Known rows, with every step that occurs:
D -> W: [-0.155  0.399 -0.156 -0.279 -0.432  1.175  0.108 -1.894 -2.341 -0.474
 -0.031 -2.581  1.345 -0.103  0.037 -0.469 -0.933  0.950 -0.294 -1.218
 -0.832 -0.834 -1.161]
E -> Z -> B -> W: [-0.033  0.145 -0.166 -2.406 -0.005  1.489  0.297 -3.907 -1.058 -1.233
 -0.979  1.389  0.594 -1.420 -0.518  0.265 -1.631 -0.797 -0.887  0.378
 -0.941 -1.669  1.231]
B -> W -> E -> Z: [ 2.306  0.197  1.055 -2.343 -0.189  1.897 -0.011 -2.933 -3.236 -1.096
 -0.716  0.949 -0.537 -0.109  0.283 -0.326 -1.471 -0.713 -2.183  1.156
  0.036 -2.912  3.071]
W -> B -> Z -> E: [ 4.334  0.779  0.250 -0.602 -0.091 -0.034  1.451  1.011 -0.963 -2.648
 -1.334 -2.482  1.236 -1.842 -0.037 -1.349 -0.233  0.538 -1.493 -0.545
 -0.500 -0.520  2.400]
Q -> V -> B -> W: [ 2.664  0.695  3.271 -0.988  1.371  0.933 -1.676 -2.147 -3.136 -0.150
 -2.162 -0.012  0.940  1.807  0.285 -0.561 -1.705  0.300 -1.194  0.452
 -1.502 -2.536  1.613]
D -> W -> B -> Z -> E: [ 3.594  0.399 -0.068 -0.279 -0.841  0.314  1.920  0.845 -2.342 -2.200
 -1.353 -5.558  2.585 -2.402  0.709 -1.340 -0.545  0.958 -2.001 -0.551
 -1.772 -0.827  1.247]
D -> W -> E -> Z -> B: [-0.798 -0.519 -0.873 -1.928 -1.521  2.207  2.155 -3.917 -3.919 -1.024
 -0.409 -1.927  2.400 -0.930  0.270 -0.721  0.003 -0.399 -1.099 -1.007
 -1.621 -1.169  1.127]
B -> W: [ 1.715  0.819  0.986 -1.273  0.592  1.122 -1.652 -1.999 -0.645 -1.146
 -0.776  0.383 -0.697 -0.163  0.006  0.101 -2.489  0.185 -0.991  0.805
  0.011 -2.106  0.474]
E -> Z: [ 0.453  0.486 -0.041 -1.068 -0.039  0.984  1.601 -2.468 -2.370 -0.200
 -0.125  1.221  0.643  0.026 -1.177 -0.612  0.234  0.099  0.249 -1.102
  0.523 -0.874  1.171]
W -> D: [-1.480  0.433 -0.251 -1.597  0.302  0.502  1.195 -2.239 -0.844 -0.003
  0.883  0.058  1.080  0.153 -0.870 -0.290 -0.959  0.941 -0.786 -2.936
  1.827 -0.768  0.084]
V -> B -> W: [ 1.930  1.275  2.546 -0.859  1.065  0.760 -0.783 -1.651 -1.890 -0.433
 -2.240  0.637 -0.526  1.431 -0.088 -0.164 -2.067  0.482 -0.828  1.535
 -0.714 -3.005  0.576]
W -> B: [ 2.052  0.908  0.123 -0.182  0.078  0.480  0.937 -1.758 -0.828 -1.398
 -0.428 -0.045 -0.816 -0.495  0.246 -0.547  0.055  0.745 -0.026  0.807
 -1.070 -1.661  1.714]
E -> W -> D -> Z: [-2.622  0.405 -1.792 -2.197  0.103  0.280 -0.748 -3.602 -1.313 -1.094
  0.974 -1.521  2.702  0.184 -0.811 -0.596 -1.316  0.521 -3.227 -4.919
  4.773 -1.805  1.231]
E -> Z -> D -> W -> B: [ 1.118  0.539 -1.374 -0.526 -1.275  0.671 -0.109 -2.404 -4.812 -0.379
 -1.365 -4.227  1.808 -3.122  0.040 -0.408  0.089  0.810 -1.514 -1.766
 -0.756 -2.835  1.483]
V -> B -> W -> D -> Z: [-0.937  0.626  1.542 -1.672  1.165  0.074 -0.123 -2.600 -2.024 -0.764
 -0.318  0.444  0.736  2.497 -0.180  0.199 -2.959  0.608 -4.336 -1.971
  1.559 -3.465  0.174]
V -> B -> Z -> E: [ 3.301  1.049  2.065 -0.609  0.682  0.054  1.285  1.400 -2.421 -1.290
 -2.333 -1.632  2.430  0.810 -1.102 -1.485 -0.596  0.761 -0.880 -1.756
  0.144 -0.632  0.592]
E -> Z -> D -> W: [-0.154  0.415 -1.164 -0.909 -0.993  1.065 -1.378 -2.396 -4.969  0.231
 -1.113 -3.795  2.814 -2.141 -0.880 -0.271 -0.664  0.673 -1.153 -3.587
  0.699 -1.905 -0.176]
Q -> V -> B -> Z -> E: [ 3.862  0.585  2.787 -0.792  0.942  0.251  0.199  0.863 -3.675 -0.937
 -2.409 -2.416  3.711  1.123 -0.701 -1.873 -0.091  0.462 -1.250 -2.650
 -0.662 -0.221  1.985]
Z -> B: [-0.667  0.441 -0.477 -1.306  0.122  1.100 -0.233 -2.812  0.051 -1.421
 -0.393  0.613  0.959 -0.408 -0.731 -0.326 -0.630  0.085  0.680 -1.346
 -0.854  0.018 -0.342]
B -> Z -> E: [ 2.880  0.669  0.558 -1.039  0.217  0.419  0.049  0.955 -1.118 -2.003
 -0.998 -2.069  2.106 -0.828 -0.896 -1.267 -0.996  0.373 -1.061 -2.438
  0.879  0.247  0.705]
D -> Z: [-0.313  0.540 -0.004 -0.429  0.472  0.554 -1.341 -2.209 -1.146 -1.883
  0.880  0.328  0.426  1.713 -0.502 -0.404 -1.195  0.263 -2.054 -2.702
  1.025 -1.104 -0.205]
Q -> V -> B: [ 1.392  0.679  2.656 -0.346  1.051  0.668 -0.342 -1.920 -3.374  0.276
 -1.504  0.142  1.690  2.363 -0.401 -1.176  0.236  0.716  0.209 -1.262
 -1.065 -1.237  1.136]
W -> E: [ 1.614  0.570  0.690 -1.157 -0.137  1.506 -0.055 -1.974 -2.139 -1.255
 -0.035  0.243 -0.291  0.936  0.073 -0.739 -0.595  0.122 -0.675 -0.649
  0.396 -1.344  1.449]
B -> Z -> D: [ 3.506  1.136 -0.295 -1.379 -0.231  0.452 -2.831  0.888 -1.235 -0.969
 -1.844 -1.972  0.767 -1.860 -1.066 -0.767 -1.908  1.144 -1.641 -4.031
  2.389 -0.614  0.777]

Rows:
[ 3.733  0.555  2.554 -2.257  0.285  1.550 -3.260 -2.912 -6.923  0.143
 -2.969 -1.280  1.867  0.203  0.151 -0.738 -1.357 -0.452 -3.026 -1.502
  0.073 -4.252  3.985]  Q -> V -> B -> W -> E -> Z -> D
[ 2.704  0.713  2.681 -1.847  0.234  1.563  1.174 -2.502 -4.533 -0.374
 -2.134  1.348 -0.464  1.587  0.100 -0.544 -1.115 -0.337 -1.897  1.787
 -0.486 -4.006  3.030]  V -> B -> W -> E -> Z
[-1.929  0.645 -1.336 -2.418  0.018  0.609  0.235 -3.147 -1.150  0.043
 -0.062 -1.399  2.301 -1.245 -0.988 -0.699 -0.867  0.838 -0.878 -3.062
  3.851 -1.594  1.460]  E -> W -> D
[ 0.026  0.894  1.913 -1.823  1.028  0.371  0.834 -2.049 -1.834  0.328
 -1.070  0.525  0.368  1.228 -0.352  0.093 -2.399  0.942 -2.008 -0.414
  0.725 -3.241  0.467]  V -> B -> W -> D
[ 0.026 -0.067 -0.407 -2.251 -0.737  1.886  1.756 -3.796 -2.569 -1.385
 -0.468  1.270  1.082 -0.404 -0.391 -0.689  0.335 -0.864 -0.478 -1.016
 -0.519 -0.971  2.167]  W -> E -> Z -> B
[-2.002  0.133 -0.449 -3.036  0.335  0.989 -0.046 -3.538  0.488 -0.977
 -0.113  0.159  0.966 -1.413 -0.221  0.484 -2.895  0.098 -1.914 -1.397
  0.197 -1.393  0.177]  Z -> B -> W -> D
[ 0.300 -0.016  0.210 -2.328  0.041  1.706 -2.456 -3.775 -0.956 -3.411
  0.009  0.203  0.166  0.754  1.009  0.122 -3.012 -1.126 -4.095 -0.539
 -0.399 -2.397  1.197]  D -> Z -> B -> W -> E
[ 1.266  1.092 -0.818 -0.962  0.006  0.277 -0.285 -2.374 -2.068 -2.233
 -1.278 -3.572  2.692 -2.521 -0.093 -1.278  0.505  0.005 -0.373 -0.038
  0.791 -2.294  2.748]  Z -> E -> W -> B
[-0.132  0.909 -0.570 -1.241  0.235  0.727 -1.391 -2.323 -2.194 -1.735
 -1.069 -3.140  3.699 -1.383 -1.003 -1.209 -0.391 -0.153  0.026 -2.082
  2.271 -1.213  1.133]  Z -> E -> W
[ 3.071  1.083  1.991 -2.075  0.007  1.304 -2.106 -2.326 -5.667 -0.285
 -3.031 -0.564  0.291 -0.037 -0.286 -0.316 -1.811 -0.148 -2.769 -0.607
  0.753 -4.695  2.798]  V -> B -> W -> E -> Z -> D
[ 3.682  1.156  2.010 -0.686  0.431  0.303  1.513  1.117 -1.461 -0.345
 -2.189  0.342  0.021  1.315 -0.891 -1.188 -0.880  1.429 -0.702 -1.092
  0.684 -0.861  1.028]  V -> B -> Z
[ 0.595 -0.255  0.021 -1.222 -1.260  1.987  2.046 -2.909 -5.018 -0.302
 -0.098 -1.982  1.523 -0.053  0.277 -0.846  0.124  0.068 -1.402 -0.834
 -0.592 -1.796  1.498]  D -> W -> E -> Z
[ 0.754  0.832 -0.777 -1.234 -0.258  0.744 -1.951 -2.192 -3.553 -0.104
 -1.064 -0.766  1.519 -1.613 -1.544 -0.321 -0.403  0.330 -0.563 -3.526
  1.781 -1.594  0.991]  E -> Z -> D
[-0.875  0.613 -0.905 -1.134  0.440  0.380 -2.459 -2.791 -2.461 -2.801
 -0.029 -3.295  4.142 -0.148 -0.796 -1.137 -0.812 -0.484 -2.354 -3.606
  2.985 -1.641  0.806]  D -> Z -> E -> W
[ 1.695  1.126 -0.978 -0.991 -0.244  0.511  0.139 -2.586 -1.002 -1.301
 -1.221 -1.606  0.407 -1.882  0.142 -0.995  0.256  0.555 -0.254  0.678
  1.155 -2.418  3.082]  E -> W -> B
[ 1.400  0.211  0.365 -1.664 -0.486  1.658  1.509 -2.676 -3.605 -0.674
 -0.002  1.097  0.160  0.504 -0.404 -0.896  0.319 -0.348 -0.789 -0.654
  0.536 -1.546  2.617]  W -> E -> Z
[-3.676 -0.159 -1.505 -2.099  0.182  0.388  0.163 -3.846 -0.053 -1.723
  1.444 -0.036  2.297  0.489 -0.758 -0.006 -1.474  0.113 -2.803 -4.940
  1.358 -0.497 -0.632]  W -> D -> Z -> B
[ 2.822  1.238  1.019 -1.367  0.364  0.149  0.401  0.544 -2.652 -1.273
 -3.143 -3.152  3.504 -0.487 -1.209 -1.920 -0.419  0.641 -1.081 -2.023
  2.266 -1.375  2.006]  V -> B -> Z -> E -> W
[ 1.560  0.902 -1.046 -0.051 -0.931  0.535 -1.962 -1.702 -3.293 -0.935
 -1.293 -5.092  1.315 -2.716  0.547 -0.334 -0.950  1.302 -1.434 -1.560
 -1.009 -2.643  0.411]  Z -> D -> W -> B
[ 3.238  1.089  0.735 -0.504 -0.578  0.411 -1.407  1.297 -3.916  0.084
 -3.248 -4.662  1.980 -0.796 -0.505 -0.969 -1.809  1.999 -2.016 -3.540
  0.602 -1.855 -0.419]  V -> B -> Z -> D -> W
[ 2.544  0.877 -0.481 -1.807 -0.088  0.506 -0.638  0.142 -1.389 -2.033
 -1.743 -3.599  3.330 -2.221 -1.026 -1.671 -0.849  0.233 -1.222 -2.651
  2.996 -0.365  2.111]  B -> Z -> E -> W
[ 3.789  0.419 -0.300 -0.426 -1.042  0.559  2.119  0.548 -1.279 -1.341
 -1.158 -3.465  0.297 -1.748  0.893 -1.054 -0.762  1.586 -1.859  0.171
 -1.424 -1.012  1.617]  D -> W -> B -> Z
[-0.334  0.537  0.318 -2.272  0.585  0.763 -0.223 -2.568 -0.498 -0.353
  0.175  0.064  0.280 -0.377 -0.189  0.236 -2.818  0.611 -2.190 -1.202
  1.347 -2.087  0.583]  B -> W -> D
[-4.110  0.042 -2.553 -2.920 -0.133  0.483 -0.550 -4.588 -0.339 -1.776
  0.468 -1.345  3.518 -0.785 -0.852 -0.388 -1.462 -0.001 -3.035 -5.003
  3.528 -1.187  0.884]  E -> W -> D -> Z -> B
[-1.797 -0.172 -0.769 -3.456 -0.015  1.137  1.677 -4.228 -0.864 -0.404
 -0.214  1.053  1.502 -1.722 -0.743  0.395 -2.038 -0.356 -1.973 -1.386
  0.314 -1.603  1.279]  E -> Z -> B -> W -> D
[-1.600  0.105  0.078 -2.055  0.942  0.151 -1.469 -2.794 -1.645 -2.390
  1.085 -2.087  2.920  0.249 -0.215  0.065 -3.059 -0.370 -4.827 -3.390
  1.798 -2.116  0.012]  B -> W -> D -> Z -> E
[ 4.407  1.098 -0.906 -1.536 -0.597  0.411  0.964 -0.041 -0.281 -1.625
 -1.936 -2.054  0.062 -2.683  0.141 -1.441 -0.574  0.970 -1.406  0.118
  1.980 -1.579  4.025]  E -> W -> B -> Z
[-0.929  0.110 -0.782 -1.679 -0.257  1.219  1.610 -3.577 -1.431 -0.858
 -0.460  1.361  1.468 -0.766 -1.186 -0.384  0.252 -0.367  0.570 -1.433
 -0.487 -0.205  0.749]  E -> Z -> B
[ 2.678  0.547  1.357 -1.915  0.188  1.778 -1.718 -2.180 -1.719 -1.657
 -0.633  0.130 -1.140  0.299  0.829 -0.204 -2.314 -0.194 -2.038  1.257
  0.048 -2.761  1.833]  B -> W -> E
